Each row comes from the steps of one walk. Every step used is in the known rows, and no mark comes twice. Write the walk behind each row, first mark first.
Known rows
tesu -> kivu -> telo: [  5  12   6 -25  20   4  -7 -12  11   5  -1  12  -4  -2   6   4   7  -6
  -4  -9  13   8   7  12  17 -11 -18   4   7  -6  19   6   7   2  -5   8
 -11  -6]
natesek -> letum -> mapa -> puno: [ -5  16   9  11   8 -45  -4  -3 -10  16  15  21  -3   8   7   9   9  13
  -3  12  24 -28   5  -9   5  37  -3  16  14   2 -12  -5  -7   2  15   9
 -10 -23]
puno -> tesu: [ -1  16  10 -10  13   6  -1  10   1   7  -1  23 -13  12  -1  10  16  12
 -11   1  20  -7  -3  -5   9  14  -7  -5   0   4  15 -12   5  11 -17  10
  -8 -16]
kivu -> telo -> letum -> mapa -> puno: [-14   7   3   4  13 -29  -7  -6  -4  12  -5  14   5 -11   2   3   8  -6
  -4   8  21 -28   3   6  19   3  -6  14  -3   7   0   8  -7  -5  36   2
 -21  -6]
puno -> tesu -> kivu -> telo -> letum: [ -7   5  -1 -36  18  13 -15  -3  13  13 -20  17   1   0   8   2   5  -5
 -10  -8  25  10   6  11  25  -9 -14   0 -16   4  12  17   9  23  -6   8
 -27  -8]
kivu -> tesu -> puno: [ -5  26  11 -11  15  -3  -9  18  16  -3  -4  11   1  12   1   3  19   2
   0   9  10  18  -3   4  12 -15 -19   5   7  -7   5 -16   1  24   3   2
 -12 -18]
kivu -> tesu -> puno -> mapa -> letum -> telo -> ravas: [  7   6   7   3  14  51  13 -24  15   4 -12  14 -19 -14  13  12  24 -13
  15   7  26 -14  -7  27  27 -30 -16  -8 -12  -7 -10 -12   9  24  32  -1
 -16  -5]
tesu -> kivu -> telo -> letum -> nobe: [-10   3  -4 -27  12   3  -1  -5  11   9  -4   8   0 -18  14   4   0 -16
  -1   7  15   5  11  13  24 -12 -20   9   4   0  13  20  -3  -4  12   9
 -16   0]
kivu -> telo -> ravas: [ 10  17   1 -35  21  -4   3 -13   1  -4   3  10 -13  -9  -3   5  13 -10
  -7  -2   6 -34   2  19  22 -13 -25   8 -11  -1  40   1  -5 -17   9  -1
  -4  -9]
tesu -> kivu -> telo -> ravas: [ 11  12   0 -40  23   9  -4 -17   9   3  -4   7 -10  -9   6   4   8 -14
  -6  -9  10  -9   8  21  26 -15 -22   1  -9  -5  35  11   4 -12   4  -1
  -9  -5]
tesu -> puno -> mapa -> letum -> natesek -> tigib: [ -4  12   4  20   1  42  14  15  11  10  -2  16 -11   3 -11   7  13   6
   1   0  22   1 -12  14   8 -23 -22   9  38  -6 -21 -23   0  -8 -18   8
  -5  -9]
kivu -> tesu -> puno -> mapa -> letum -> nobe: [-15   1   7  11  10  53  15   0  21  12 -10  16 -19 -15   1   9  19 -15
  12  34  21   7  -6  13  13 -17 -12  -3  14  -7 -26 -18   5  29  24   4
 -11   1]
nobe -> letum -> mapa: [  3   2   9   1  10 -45   1  10   1  11  16  14  -6   5 -10  12  10  -5
  -8   1  -1 -17   5   4   7  20  -5  21  17   4  12  -9  -8  14  22   9
  13 -14]
kivu -> tesu -> puno -> mapa -> letum -> telo: [  2   5  14  14  10  42   9 -17  17   5  -9  18 -13  -6  13  11  23   0
  18  10  30   0  -9  18  19 -25 -11  -5   2  -6 -26 -15  10  38  22   8
 -15  -7]
mapa -> puno -> tesu -> kivu -> telo -> letum -> natesek: [-28   5  -4 -20  15  12  -9   7   2  20 -30  18   2   6  17  -5   1  -7
  -3  -4  39  -5   1   6  28 -14  -2  14   8  13  14  21  10  10  -8   2
 -33   1]
kivu -> tesu: [  0  23  14 -12  15 -10  -6  25   5 -11  -2  14  -5  11   3   5  17   8
  -6   4   8  -2  -1   5  13   0 -10  -2   6  -3   8 -16  -1  -2   0   9
  -4 -14]
nobe -> letum -> telo: [ 12   7  11  -8  11 -34  11  -9   2   4  16  14  -8   6   4  12  12   1
   3 -15   4 -17   4   8  16   2 -11  19  12   4  25  -5  -3  15  12  15
  11 -16]
ravas -> telo -> letum -> mapa: [ -2   7   3 -11   6 -26  -6  13  -9   2   0  11   0 -10  -7  10   6  -7
 -12   6   4 -29 -10   4  12   1 -11   5 -17   6   6   1 -12 -27  26   6
   3 -13]
ravas -> telo: [  1  18   8 -22  13  -6   3   5  -5  -5   1  13 -11  -1 -13   9  11  -1
 -11   0   2 -20 -11   5   9  -8 -15  -1  -8   2  29 -10  -2 -32   3   6
  11 -17]
kivu -> tesu -> puno -> mapa: [ -6  13  14   2  14  19  -9   8  18   5  -8  17  -5   2 -11   6  23   3
   4  19  15   6  -9   7  14 -15 -19  -3   4 -10  -5 -18   6  46   8   2
 -14 -15]
nobe -> letum -> natesek -> nalu: [-15  10   5  -5   5 -28   3  37  -1  -5  12  13   3  17 -14   3   1   8
 -15  -4  -3 -10  -3   1   9   5 -23  25  50   1  31  -4 -12 -23 -26  16
  18  -4]
nalu -> natesek -> letum -> mapa: [  5  12   8   6   4 -54  -9   3   2   5  21  15  13   4  -9   6   1  12
 -10   4  17 -18   9  -1   2  42 -16  12  14 -12 -15  -5 -16  -7  -4  18
 -12 -28]
natesek -> letum -> mapa -> puno -> tesu -> kivu -> telo: [ -6   0   5  -9  18 -13 -14 -31   6  32  -9  23  -3   5  25   3   1  -6
   3   6  39  -9  14   6  17  30   0  12   5  -1 -11  12  12  42   6   4
 -33 -16]
puno -> tesu -> kivu -> telo -> letum -> nobe: [-11  -3  -4 -30  14  20  -4  -6  14  20 -16  16  -6 -13  19   5   0 -13
  -1   7  25   8  10  11  26  -3 -15   5  -6   2  10  21   6  21   1   8
 -28  -1]
mapa -> letum -> nobe: [ -7  10   4   2   7  27  23   5   0   5  10  15 -24 -12   4  14  11  -7
  -1  13  13 -10   0   0   7   5  -6   2  20   4  -4 -14  -5 -34  14  12
   6  -1]
ravas -> telo -> letum -> mapa -> puno -> tesu: [-18   5   1   3  10 -12  -7   6  -8  18 -20  22  -6  -6   0   8   6  -9
 -10  13  24 -27 -10   1  15  10   2  -1 -20  14  -4   1   1  -7  28   0
 -15 -12]
mapa -> puno: [ -9  26   9   5  14 -10   2   7  -5   5   3  18  -9   5  -7   8  16  10
  -9   5  17 -13  -2  -5   9   6  -4   2  12   6   9 -14   1 -18   8   5
  -7 -15]
nobe -> letum: [ -2  13   8 -18  13 -29   5  13   4   2  12  13  -8   9 -16   9  13  -1
 -11  -6  -5 -10   2   6   8   4 -13  17  13   5  28  -7  -5   6   5   9
  15 -16]
ravas -> telo -> letum -> natesek: [-16  16   0 -30   6 -14   2  30 -13  -7  -6  10  -1   0  -3   2   5  -1
 -12  -1   5 -30 -17   2  16 -19 -15  15  -1  13  33   8 -13 -44  -3   7
   7  -8]

Which walk is each row?
[ 20  17   8 -14  13  -9  10 -13  -7  -4  14  14 -16  -4  15  14  16   3
  -2 -10  14 -32  -1   6  23  -4 -16   2  -9  -2  32  -5  -5 -16  11   8
  -6 -14]	letum -> telo -> ravas
[ 13  28   6   7   4 -27  -6  20  12 -10  13  10  11   6 -20   6   3  22
 -18 -14   7   8   9  14   5   7 -30  -1  26 -20 -11 -25 -12 -39 -26  18
 -10 -28]	nalu -> natesek -> tigib
[-18   0  -1  -4  12   1 -15  -2  -2  26 -26  20  -4  -5  10   8   0 -13
 -10   7  29  -3  -2   5  18   6   4  -7 -18  10  -9   8  11  -1  25   0
 -22  -9]	ravas -> telo -> letum -> mapa -> puno -> tesu -> kivu
[-18   6   8   7   9  46  10  20  13   6 -16  16 -11   4   0   2  20  -4
   9  18  25  -3 -16  11  13 -28  -9   4  24  -1 -17 -14   4  18   2   3
  -8   2]	kivu -> tesu -> puno -> mapa -> letum -> natesek
[-12  16   6  -4  18  20  -7  -1   4  23 -16  24 -14  12   7   7   9   4
  -8  -1  34  14   5  -5  13  11   1  -8   8   3   0  -6  18  15  -7   5
 -23 -12]	mapa -> puno -> tesu -> kivu
[ 21  17   3 -19   6 -40   3 -21   2  -5  19  11   5  -2   5   8   3  13
  -4 -12  20 -33  10  12  19  17 -27   8  -6 -13  15   2 -14 -17  -2  15
 -14 -29]	nalu -> natesek -> letum -> telo -> ravas
[-15   1   4  17   7  51  21 -10  15  20   2  18 -25 -20  -8  14  17 -11
   9  28  19  -1  -9   6   7 -12 -15   0  16  -4 -15 -14   4  14  19   7
  -5  -1]	tesu -> puno -> mapa -> letum -> nobe
[ 10  14  10   7   8  15  20 -11  -3   3  11  16 -15  -3  16  15  14   7
   3 -12  22 -15  -4   4  12  -4  -6   1   6   4  -5 -12   1 -23   9  16
  -1  -8]	mapa -> letum -> telo
[-10 -13   4  -3  22 -16  -8 -24  12  37 -19  18  -8   2  11   3   1 -22
   0   1  24  -9  14  17  19  12   3  15  13   4   2   9  15  52  24   0
 -17  -4]	nobe -> letum -> mapa -> puno -> tesu -> kivu -> telo
[ -3  11   6   1   5 -32  -7  21  -6   5  11  15   2  -2  -2  10  11   4
 -12   4  11 -18  -1  -4  11  14 -10   7  -2   4  -3  -1 -12  -8  21  13
  -8 -14]	telo -> letum -> mapa
[ -6  17   1 -30  13 -13  -6   5   3  -3   0  12   5  -6  -5   3  11   0
  -8  -4   8 -15   0  10  20 -13 -23  11 -10   6  20  10  -8 -11   8   8
 -10 -11]	kivu -> telo -> letum
[-22   8   4  21   3  49   9  14   8   5  -1  20  -8   0 -17   5  11   7
  -1  14  22   1 -20   4   6 -17 -28   4  39  -6 -12 -12  -1 -12 -19  12
  -6   4]	tesu -> puno -> mapa -> letum -> natesek -> nalu
[-17   5   5  13   6  46  16   7   6  13  -2  18 -17   0 -11   7  19  -3
   5  11  23  -7 -16   3   7 -21 -13   8  23   3  -4 -12   2   7  -3   5
  -3   0]	tesu -> puno -> mapa -> letum -> natesek
[-17   1   2   1  14 -12 -10  -8  -2  21 -18  22   1  -5   8   3   8  -6
  -4  10  31 -30   2   4  22  13  -3   6 -10  11  -3   8   3  21  24   2
 -32  -8]	kivu -> telo -> letum -> mapa -> puno -> tesu
[-21   9  -2 -21  20  16 -15  -9  10  21 -28  19   0  -2  10   0   4  -7
  -6  -3  34   5   6  11  26  -9  -8   2 -12   9   5  16  14  19   8   1
 -38  -7]	mapa -> puno -> tesu -> kivu -> telo -> letum
[ -8   4   9  16  16   4 -10  -4  -1  32 -12  24 -11   7  15   9   6   1
  -5   6  37   8   8  -5  12  27   8  -7  12   1 -17  -7  15  21  10   6
 -26  -9]	letum -> mapa -> puno -> tesu -> kivu
[ -9   8  10  21  13 -10  -3   1  -7  23  -5  26 -13   6   7  11  13   5
  -6  14  31 -21  -1  -9   8  30   8  -2   9   6  -9 -13   6  16  13   5
 -19 -13]	letum -> mapa -> puno -> tesu
[-12  11   2   2   9 -26  -7   7 -12   9  -8  14  -2 -11  -6   8   5  -9
  -9   9  12 -29  -9   4  14   2  -2   4 -13  11  -2   1  -7 -33  41   1
  -7 -12]	ravas -> telo -> letum -> mapa -> puno
[ -4  -5   2 -18  15  -1 -18  -6  11  22 -14  17   2  -4  16   4   2 -12
  -5  -1  27  -1   8   9  22   7  -8   2 -12   2  -5  18   6  31  10   7
 -30  -5]	puno -> tesu -> kivu -> telo -> letum -> mapa
[ 16  14   4  -8  11  19  21 -17  -5  -2   8  13 -24 -10  16  16  17  -3
   0 -11  20 -27  -2  13  20 -10 -11  -1  -9   2   9  -8  -1 -32  21   8
   0  -6]	mapa -> letum -> telo -> ravas
[  3  14   4  -7   3 -33   6  37   3  -2   9  10  -2  20  -8   4   4   7
 -10 -17  -4 -10   4  12  10  -3 -16  31  46  -1  20 -15 -13 -20 -24  13
  18 -17]	nobe -> letum -> natesek -> tigib
[ -1  19  -2 -18   4 -19  -3  28   2  -8  -2   8  11   4   3  -2   2   6
  -9 -16  10 -16   0  17  21 -20 -28  24  23   0  14   3 -16 -33 -21  11
  -9 -10]	kivu -> telo -> letum -> natesek -> tigib
[-11  21   8   3   4 -11   1  34  -8 -10  14  16   1  15  -5   4   5  23
 -14   0  10 -10  -9  -6   6   7 -25  12  44  -5  20  -9 -11 -44 -36  19
   2  -3]	letum -> natesek -> nalu
[ -6  15   7  21   5 -54  -8  -3   1  13  15  17  12   2  -8   4   1  12
  -8   9  26 -22  10  -2   2  42  -8  12  19  -8 -24  -8 -13 -11  12  12
 -22 -27]	nalu -> natesek -> letum -> mapa -> puno
[-12   4   0   0  15 -18 -15 -10   3  20 -10  13   8 -11  11   2   3 -14
  -3   1  26  -6   9   9  22  -1  -5   8   0   5  -9  16   2   1  32   3
 -29  -2]	tesu -> kivu -> telo -> letum -> mapa -> puno
[ -7  13  11  22  11 -24   1   3  -9  15   9  19  -8   3   1  10  12   6
  -6  11  20 -21   0  -8   6  21   2   3  17   2  -5 -13  -3 -11  25   7
 -10 -12]	letum -> mapa -> puno
[  0  14   8 -15  16  16  -8   6   8  16  -6  21 -13  12   7  10   9   6
 -11  -5  26  17   4  -2  12  10  -6  -8   3   0   9  -4  15  16 -20  10
 -13 -14]	puno -> tesu -> kivu
[  2   7   6 -29  22  19  -9 -15  13  15 -15  18  -9   4  11   4   7  -4
  -4  -8  25   9   7  11  19  -1 -13  -2  -3  -2  16   5  16  25 -15   7
 -19  -8]	puno -> tesu -> kivu -> telo
[-13   0   8  14  13 -26  -1   1   0  28  -6  23 -12  10  -3   9  10  -7
  -5  10  18 -20   5   1   9  30   9  12  14  11   2  -9   4  38  23   3
  -6 -13]	nobe -> letum -> mapa -> puno -> tesu
[-11   9  -2 -24   6  -5   9  11  -4  -2  -1  10  -9 -18  -1  10   3 -11
  -9  15   2 -20  -8   6  16 -10 -16   6  -9   8  21   5 -11 -38  19   7
   5  -9]	ravas -> telo -> letum -> nobe
[ -8  -2   7  14   7  43  25  -6   3  14   6  19 -30 -21  -5  16  16  -5
   1  25  19 -20  -7   4   8   3  -6  -9  15   1 -12 -13   0 -12  15  12
   2   2]	puno -> mapa -> letum -> nobe
[-12  20   9   0  17   7   0   8  -4  16  -9  26 -16  11  -2   8  15  11
  -8   6  29  -9  -3  -7  11  15  -1  -4   5   7   5 -14   8   9  -4   4
 -16 -16]	mapa -> puno -> tesu
[ 15   1   7   1  11  42  22 -27  -3   6   5  19 -28 -21   7  18  21  -3
   4   0  24 -40  -8  17  21 -10 -11 -12 -13   0   2  -6   3 -11  22   8
  -4  -3]	puno -> mapa -> letum -> telo -> ravas
[  4   4   9  19   8  45  17 -30  11  15   5  20 -17 -10   4  15  21   0
  14   4  28  -9 -10   9  13 -19 -16  -2   2  -2 -14 -12   9  23  17  10
 -12  -8]	tesu -> puno -> mapa -> letum -> telo
[ 14  19  10  -5   4 -43   0 -13   5  -1  22  15   9   7   6   8   2  24
   0 -10  22 -16   8   3  11  23 -22  13  12 -11  -1  -3 -12  -7 -11  22
 -16 -30]	nalu -> natesek -> letum -> telo
[ -4  13   9   6  13  18  -1  -4  13  12   6  20 -11  -3 -20  10  21   6
   0  12  15  -3 -10   2   8 -10 -24   1   3  -6   6 -13   3  33   2   6
  -8 -16]	tesu -> puno -> mapa
[-24   7   7  18   6  48   2  27  15   0 -13  18  -3   4  -8   0  14   5
   2  19  22   9 -16  12  12 -23 -23   2  39 -12 -21 -17   1  -4 -15   9
  -9   6]	kivu -> tesu -> puno -> mapa -> letum -> natesek -> nalu
[ -1  -3   0 -11  24  14 -10 -30   3  29 -19  17 -13  -8  19   4   6 -21
  -2   4  34 -18  11  17  26   8  -2  -4  -8   0   7   8  14  18  21  -7
 -31   0]	letum -> mapa -> puno -> tesu -> kivu -> telo -> ravas
[-15  18   1 -15   3 -19   1  41  -9  -4   4  13   2   9   0   3   8   9
 -11  -2  13 -19  -7  -6  14  -6 -12  17  14  12  22   5 -13 -33 -10  12
  -3  -7]	telo -> letum -> natesek
